What can hang from each mark:
fata: bupir pava zono
bebud: beviz bupir
bupir: beviz dovu
sepi: bupir zono
zono: bebud dovu
beviz: bebud dovu fata sepi zono

Every row comes from one small tree of marks. The marks that hang from a mark follow it in brackets, in alphabetical order. Every link used is in the known rows. Which tree was each row made from?
Known rows:
zono{bebud{beviz{fata} bupir} dovu}: -0.43,+2.74,-1.90,-2.00,+4.69,+1.72,-2.66,+0.70,+1.17,+0.74,-0.20,+0.96,-0.42,-1.84,+2.86,+2.09,+2.48,-0.66,+0.72,-2.46,+0.50,-0.67,-2.32
fata{bupir zono{dovu}}: -3.33,+0.35,-0.48,-0.29,+0.43,-0.97,-4.50,+3.31,+3.62,-2.29,+2.49,+0.15,-2.32,-1.80,-2.75,+3.37,+0.05,-0.76,+3.56,-1.41,-0.19,-1.44,+2.70
beviz{bebud{bupir} fata{pava} sepi zono{dovu}}: +4.82,+2.61,-2.00,+0.22,+1.94,+0.29,-0.01,+1.05,-1.77,+5.02,+0.33,-0.66,-2.88,+0.20,-0.81,+0.03,+0.70,-3.73,-2.39,+2.16,-3.28,-1.24,+2.77
bebud{beviz{sepi zono} bupir}: +1.31,+0.90,-1.60,-2.40,+3.65,-0.36,-0.11,+0.87,-0.74,+0.61,-0.23,+0.55,+0.47,-3.20,-2.42,-2.18,+0.87,-0.10,+0.47,+0.07,-0.51,-0.13,-0.81
sepi{bupir zono{dovu}}: -0.77,+2.27,+1.33,-3.18,-0.49,-1.50,-2.74,+2.40,+0.99,-2.47,+1.74,+0.22,-2.41,-2.53,-0.61,+3.73,+4.16,+3.57,+2.49,+1.70,+1.25,+1.33,-0.44
bebud{beviz{dovu fata{pava} sepi{zono}} bupir}: +3.86,+3.92,-1.86,-2.63,+2.60,-1.01,+1.14,-2.27,-1.78,+3.20,-0.07,+0.35,+0.62,-1.29,-3.76,+0.12,+0.99,+1.37,-0.84,+1.88,-2.48,+0.74,+1.13
fata{bupir{dovu}}: -3.43,+1.24,+2.37,-0.88,+1.54,+0.37,-1.36,+3.10,+1.05,-3.04,+0.63,+2.79,-1.21,-2.76,-6.29,-2.07,+0.88,+1.73,+3.29,-1.44,+1.43,+0.18,+1.16
zono{bebud{bupir{beviz}} dovu}: -3.04,+1.08,-0.27,-1.61,+3.68,+0.66,-1.74,+2.11,+2.48,-2.84,-0.13,+2.29,-0.48,-1.82,+2.00,+2.51,+3.17,+0.57,+2.15,-1.58,+1.86,+0.20,-2.16
bebud{beviz{dovu zono}}: -0.10,+0.06,-0.90,-3.08,+2.34,-0.47,+0.15,+2.49,-0.57,-0.50,+1.03,-0.11,-0.61,-2.88,-3.49,-1.31,+1.02,+0.76,+1.09,-1.74,-0.37,+0.61,+0.70
beviz{bebud dovu fata}: +3.04,+1.00,-1.17,-1.22,+1.29,-1.42,+0.99,+1.03,-2.27,+3.22,+1.07,+1.84,-2.47,-2.24,-3.09,-5.39,+1.41,+0.22,-0.16,-0.87,-1.83,-1.35,+0.84
fata{bupir{beviz{dovu}} pava zono}: -4.09,+0.77,+0.08,-0.20,+1.95,-2.60,-1.44,+2.62,+3.61,-2.64,+1.26,+0.35,-0.60,-1.40,-7.38,+4.28,-2.67,+0.00,+1.97,-0.99,-1.19,-0.23,+3.75
bebud{bupir}: -0.93,+1.92,-0.11,-2.62,+1.62,-0.20,-1.77,+1.51,-0.64,-0.79,-0.14,+3.47,-1.07,-4.03,-3.43,-1.42,+2.45,+1.74,+2.59,-0.32,+0.90,-1.23,-1.36
zono{bebud{beviz{dovu} bupir}}: -2.14,+1.75,-1.53,-2.56,+3.20,-0.18,+0.61,+0.92,-0.85,-0.39,-0.12,+1.72,-0.23,-1.80,-1.67,-1.10,+2.10,+1.35,+1.54,-1.30,+0.29,-0.75,-1.73
bebud{beviz{fata{zono}} bupir}: +1.72,+2.35,-2.62,-2.01,+4.20,+0.42,-2.14,-0.37,+1.66,+1.52,-0.16,+0.66,+0.23,-4.49,-1.09,+0.63,-0.48,-0.17,+0.41,-2.60,-1.43,-1.04,-0.75
bebud{beviz{dovu} bupir}: +0.91,+1.59,-1.62,-3.12,+3.31,+0.05,+0.72,+0.18,-1.58,+0.11,-0.06,+1.96,+1.45,-2.67,-4.26,-1.69,+1.37,+2.00,+1.67,-0.81,-0.54,-1.22,-0.77
bebud{beviz{fata sepi zono} bupir{dovu}}: +4.28,+2.40,-0.79,-1.58,+4.05,+3.01,+1.72,+0.14,-1.05,+2.06,-1.10,+0.15,+0.03,-2.61,-0.76,-3.16,+0.46,-0.37,-0.51,-0.65,-1.06,+1.28,+1.11
fata{bupir{dovu} zono}: -3.40,+0.73,+1.12,-0.01,+0.67,+0.19,-1.49,+3.43,+2.92,-3.29,+1.31,+0.93,-2.34,-2.25,-5.12,+0.54,-0.90,+0.66,+3.32,-1.69,+0.14,+0.19,+3.09
zono{dovu}: -1.74,+0.61,+0.30,-2.39,+1.68,-0.06,-3.30,+3.60,+1.43,-2.83,+1.24,+1.18,-2.16,-2.36,-1.70,+0.63,+3.96,+1.31,+3.57,-1.43,+1.90,+0.25,-0.54
sepi{zono{bebud{beviz bupir{dovu}}}}: -2.57,+2.49,+0.74,-2.45,+2.69,+0.27,+0.50,+0.37,+1.10,-2.67,-0.20,+1.90,+0.12,-3.03,-0.56,+1.67,+2.79,+2.61,+0.96,-0.73,+0.98,+2.34,-1.90
bupir{beviz{bebud fata{pava} sepi zono}}: +1.56,-0.06,-0.36,-0.15,+4.85,-2.33,+0.45,+1.55,+1.22,+1.48,-0.24,+0.03,-1.20,-2.89,-2.93,-1.99,-0.84,-1.69,-2.35,-0.75,-1.55,+1.22,+0.70
beviz{bebud fata{pava} sepi{bupir} zono{dovu}}: +4.15,+2.63,-0.82,-0.10,+1.59,-0.82,-0.34,+2.80,-1.07,+3.91,+0.71,-2.38,-4.23,+0.30,-1.38,+0.30,+0.78,-2.29,-1.95,+2.59,-2.36,-0.36,+2.58
bebud{beviz{fata sepi{zono{dovu}}} bupir}: +3.77,+2.62,-1.86,-2.70,+3.66,-0.11,-1.38,-1.88,+0.31,+1.99,+0.29,+0.61,+0.89,-2.68,+0.71,+0.16,+2.17,+0.89,+0.00,+0.47,-1.00,+0.74,-0.78
sepi{bupir{beviz}}: -1.94,+0.46,+1.30,-2.74,+3.62,-2.04,-1.54,+2.86,+2.17,-3.60,-0.16,+1.66,-0.47,-4.48,-3.28,-0.55,+1.51,+3.68,+2.47,-1.00,+2.22,+0.89,-2.29

Write each row's tree:
-2.85,-0.15,+2.34,-1.41,+3.27,-0.84,+2.22,+1.73,+3.07,-5.23,-0.31,+1.12,-0.53,-2.54,-0.76,-1.69,+2.98,+3.51,+1.71,-0.50,+2.45,+5.24,-1.02 : bupir{beviz{sepi{zono{bebud}}} dovu}
-1.36,+0.59,-0.87,-1.74,-0.90,-1.05,+1.30,+3.48,-1.70,+0.16,+1.15,-0.11,-4.73,-0.31,-0.61,-3.75,+2.92,+0.12,+1.59,+1.04,+0.13,+1.22,+1.74 : beviz{dovu sepi zono{bebud}}
-0.74,+1.83,-1.04,-0.44,+0.94,-0.08,-4.97,+2.07,+3.14,+0.67,+2.04,+0.45,-2.89,-2.55,-0.76,+2.40,-0.37,-1.48,+2.10,-1.98,-0.82,-1.31,+2.63 : beviz{fata{bupir zono{dovu}}}
-3.77,-0.54,+0.35,-1.71,+3.28,+0.03,-2.00,+4.00,+3.48,-3.40,+0.57,+0.65,-1.72,-2.70,+1.96,+2.78,+2.15,-0.41,+1.35,-2.72,+1.84,+2.03,-0.87 : bupir{beviz{zono{bebud dovu}}}
-2.13,-1.23,-0.83,-0.29,+1.57,-3.10,-0.27,+1.65,+3.15,-2.07,+1.67,+0.33,-0.48,-1.69,-4.65,-1.14,-1.84,+0.58,+2.63,-0.53,-0.81,+0.08,+3.18 : fata{bupir{beviz{dovu sepi}} zono}
+4.50,+2.60,-0.91,-2.29,-1.08,-0.21,+0.94,+1.98,-3.02,+3.77,+0.88,-1.03,-4.60,-1.30,-0.64,-4.17,+1.49,+0.67,+0.44,+2.08,-1.40,+0.78,+3.26 : beviz{dovu fata sepi{bupir} zono}
-0.27,-0.14,-0.45,-2.85,+3.27,-2.19,-1.51,+0.79,+1.94,-2.42,+1.28,-0.66,+0.60,-2.72,-1.87,-0.26,+3.17,+2.26,+1.83,-0.03,+0.92,+2.17,-1.44 : bebud{beviz{sepi{zono{dovu}}}}
+0.59,+0.69,-0.62,-2.51,+1.82,+0.28,+1.02,+1.38,-0.81,-0.41,-0.07,+2.49,-0.01,-3.16,-1.86,-0.32,+0.67,+0.88,+0.96,-0.33,-0.56,+0.01,+1.07 : bebud{bupir{beviz{dovu zono}}}
-3.89,-0.07,+0.72,-1.31,+1.38,-3.87,+0.03,+0.70,+1.74,-2.23,+1.41,+2.17,-0.42,-1.82,-2.80,-1.32,+0.57,+2.05,+1.68,+0.47,+0.61,+1.46,+0.75 : fata{bupir{beviz{dovu sepi{zono{bebud}}}}}
-2.82,+1.55,-0.58,-0.51,+4.42,-0.43,-3.02,+2.73,+5.32,-1.91,+0.12,-0.50,-2.21,-2.15,+0.67,+5.60,+0.59,-0.87,+0.83,-3.12,+0.25,+1.88,+0.33 : bupir{beviz{fata{pava zono{bebud dovu}}}}
-0.01,+2.79,+1.59,-0.87,+3.60,+0.92,+0.16,+2.87,+3.57,-2.42,-1.02,-0.86,-1.66,-2.49,-3.23,+2.79,-0.46,+2.21,+1.18,-1.23,+0.40,+2.73,+1.39 : sepi{bupir{beviz{fata{pava zono}} dovu}}
+1.94,+3.25,+1.26,-1.37,+3.58,+0.81,+1.75,-0.69,+0.96,-0.67,-1.37,+1.83,+0.45,-2.60,-2.56,+0.49,+1.10,+2.15,+0.01,+0.77,-0.09,+3.22,+1.10 : bebud{bupir{beviz{fata{pava} sepi{zono}} dovu}}
+1.39,+0.85,-0.18,-0.30,+1.36,-4.26,-1.24,-0.86,-0.30,+3.00,+1.86,+1.97,-1.65,-3.16,-3.23,-4.37,+0.05,-0.20,-1.30,+1.19,-1.89,-0.67,+0.87 : beviz{bebud fata{bupir} sepi{zono}}
+2.07,+1.17,-0.26,-2.56,-1.51,-1.18,+1.66,+3.32,-2.74,+0.87,+1.07,-0.93,-4.12,-0.70,-2.72,-3.70,+2.11,+1.68,+1.93,+2.93,-0.42,+0.71,+2.71 : beviz{dovu sepi{bupir} zono}
+3.09,+4.62,+0.02,-2.64,-0.97,-2.32,+0.69,+0.37,-1.97,+2.36,+0.77,-0.67,-3.67,-0.64,-3.75,-0.29,+2.24,+2.94,+0.41,+3.72,-1.39,+1.92,+2.65 : beviz{dovu fata{pava} sepi{bupir zono}}
+3.25,+2.52,-1.21,-1.66,+2.41,+0.07,+1.52,+0.23,-1.08,+2.45,-0.77,+1.07,-0.88,-1.61,-2.06,-0.59,-0.06,-0.53,-0.70,+0.99,-1.78,+0.61,+2.63 : bebud{bupir{beviz{dovu fata{pava} sepi zono}}}
+0.80,+2.88,+0.41,-0.71,+4.12,+2.12,+0.68,+1.05,+2.62,-1.33,-1.51,+1.30,-0.32,-2.78,-2.69,+2.84,-0.59,+0.53,+0.68,-1.68,-0.61,+1.59,+1.86 : bebud{bupir{beviz{fata{pava zono}} dovu}}
-2.19,+2.84,-1.31,+0.91,+1.51,-1.14,-3.72,+2.42,+3.15,+0.90,+1.40,-1.43,-4.36,+0.51,-1.24,+3.24,-0.13,-2.55,+1.18,-0.21,-1.10,-0.31,+3.02 : beviz{fata{bupir pava zono{bebud dovu}} sepi}
+1.90,+0.70,-1.36,-2.23,+4.18,-0.71,-1.55,+1.26,+0.48,+1.65,+0.24,-0.55,-1.09,-4.01,-1.22,-3.41,+0.54,-0.58,-0.26,-1.93,-0.35,+1.20,-0.53 : bebud{beviz{fata sepi zono}}
-3.87,+2.61,+1.37,-3.06,-0.09,-2.65,-2.02,+2.44,+1.04,-2.46,+1.07,+1.16,-3.50,-3.37,-0.23,+2.02,+3.69,+3.88,+1.93,+1.15,+1.70,+1.75,-2.16 : sepi{bupir zono{bebud}}
-0.86,+3.04,+0.28,-0.75,+2.35,-2.00,-3.11,+1.41,+0.48,+1.56,+0.38,+1.49,-2.36,-2.19,-6.28,-1.87,-0.07,-0.44,+0.97,+0.25,-0.49,-0.41,+1.50 : beviz{fata{bupir pava} sepi}
-2.87,+1.58,-0.49,-0.86,+1.16,-0.58,-3.40,+4.42,+3.67,-2.93,+1.32,-1.51,-3.36,-0.92,-3.55,+6.15,+1.60,-0.28,+3.05,-0.72,-0.06,+0.47,+2.12 : fata{pava zono{dovu}}
+0.92,+3.17,-0.24,-2.13,+0.29,-1.32,-2.13,+0.95,+0.73,+0.93,+1.07,-0.55,-4.21,-1.28,+3.31,+0.41,+4.21,+1.83,+1.01,+2.00,+0.65,+2.18,-0.51 : beviz{fata sepi{bupir zono{bebud dovu}}}
+1.06,+0.48,+0.86,-1.30,+3.20,+1.60,+2.63,+1.66,+0.43,-2.00,-1.18,+1.63,+0.08,-2.62,-1.73,-2.25,+1.12,+1.15,+1.15,+0.21,+0.64,+2.14,+1.10 : bebud{bupir{beviz{sepi zono} dovu}}
+0.19,+3.95,-0.90,+0.30,+1.98,+1.18,+0.50,+1.67,+1.29,+0.90,-0.81,-0.73,-4.42,-0.23,-1.09,+0.61,+0.93,-0.75,+0.75,+0.35,-1.04,+1.38,+2.22 : beviz{fata{pava zono{bebud{bupir{dovu}}}} sepi}
+2.05,+1.05,+0.61,-1.75,+2.82,-2.30,-1.21,+0.24,+2.13,-0.20,+1.14,+0.31,-0.29,-3.10,+1.28,+2.46,+1.63,+2.18,-0.90,+0.45,-0.35,+1.45,-0.92 : sepi{bupir{beviz{bebud fata}} zono{dovu}}
-1.57,+1.66,+0.78,-1.99,+5.16,-1.18,-2.36,+1.68,+2.93,-1.58,-0.76,+1.94,-0.30,-4.52,-3.80,+0.90,+0.63,+1.07,+0.67,-2.92,+1.04,+1.61,-1.11 : bupir{beviz{fata{pava}}}
-3.29,+1.25,-2.17,-1.41,+3.37,-0.72,-1.71,+1.78,+2.78,-1.65,+0.28,+0.28,-1.16,-2.97,-0.49,+2.24,+0.54,+0.14,+1.78,-2.20,+0.00,-0.59,-1.59 : fata{zono{bebud{beviz bupir}}}
-0.75,+3.74,+1.84,-0.47,+1.25,+1.76,-2.02,+2.92,+0.24,+1.29,+0.23,+1.03,-3.13,-2.29,-4.84,+1.66,-1.15,-1.70,-0.09,-1.31,-1.00,+0.73,+4.07 : beviz{fata{bupir{dovu} pava} zono}
+3.51,+2.41,-1.08,-3.28,+1.95,-2.13,+0.82,-0.82,-1.14,+1.75,+0.79,-0.79,-0.48,-2.39,-1.97,-2.72,+1.75,+3.15,+0.32,+1.18,-0.98,+1.65,+0.20 : bebud{beviz{dovu fata sepi{bupir zono}}}
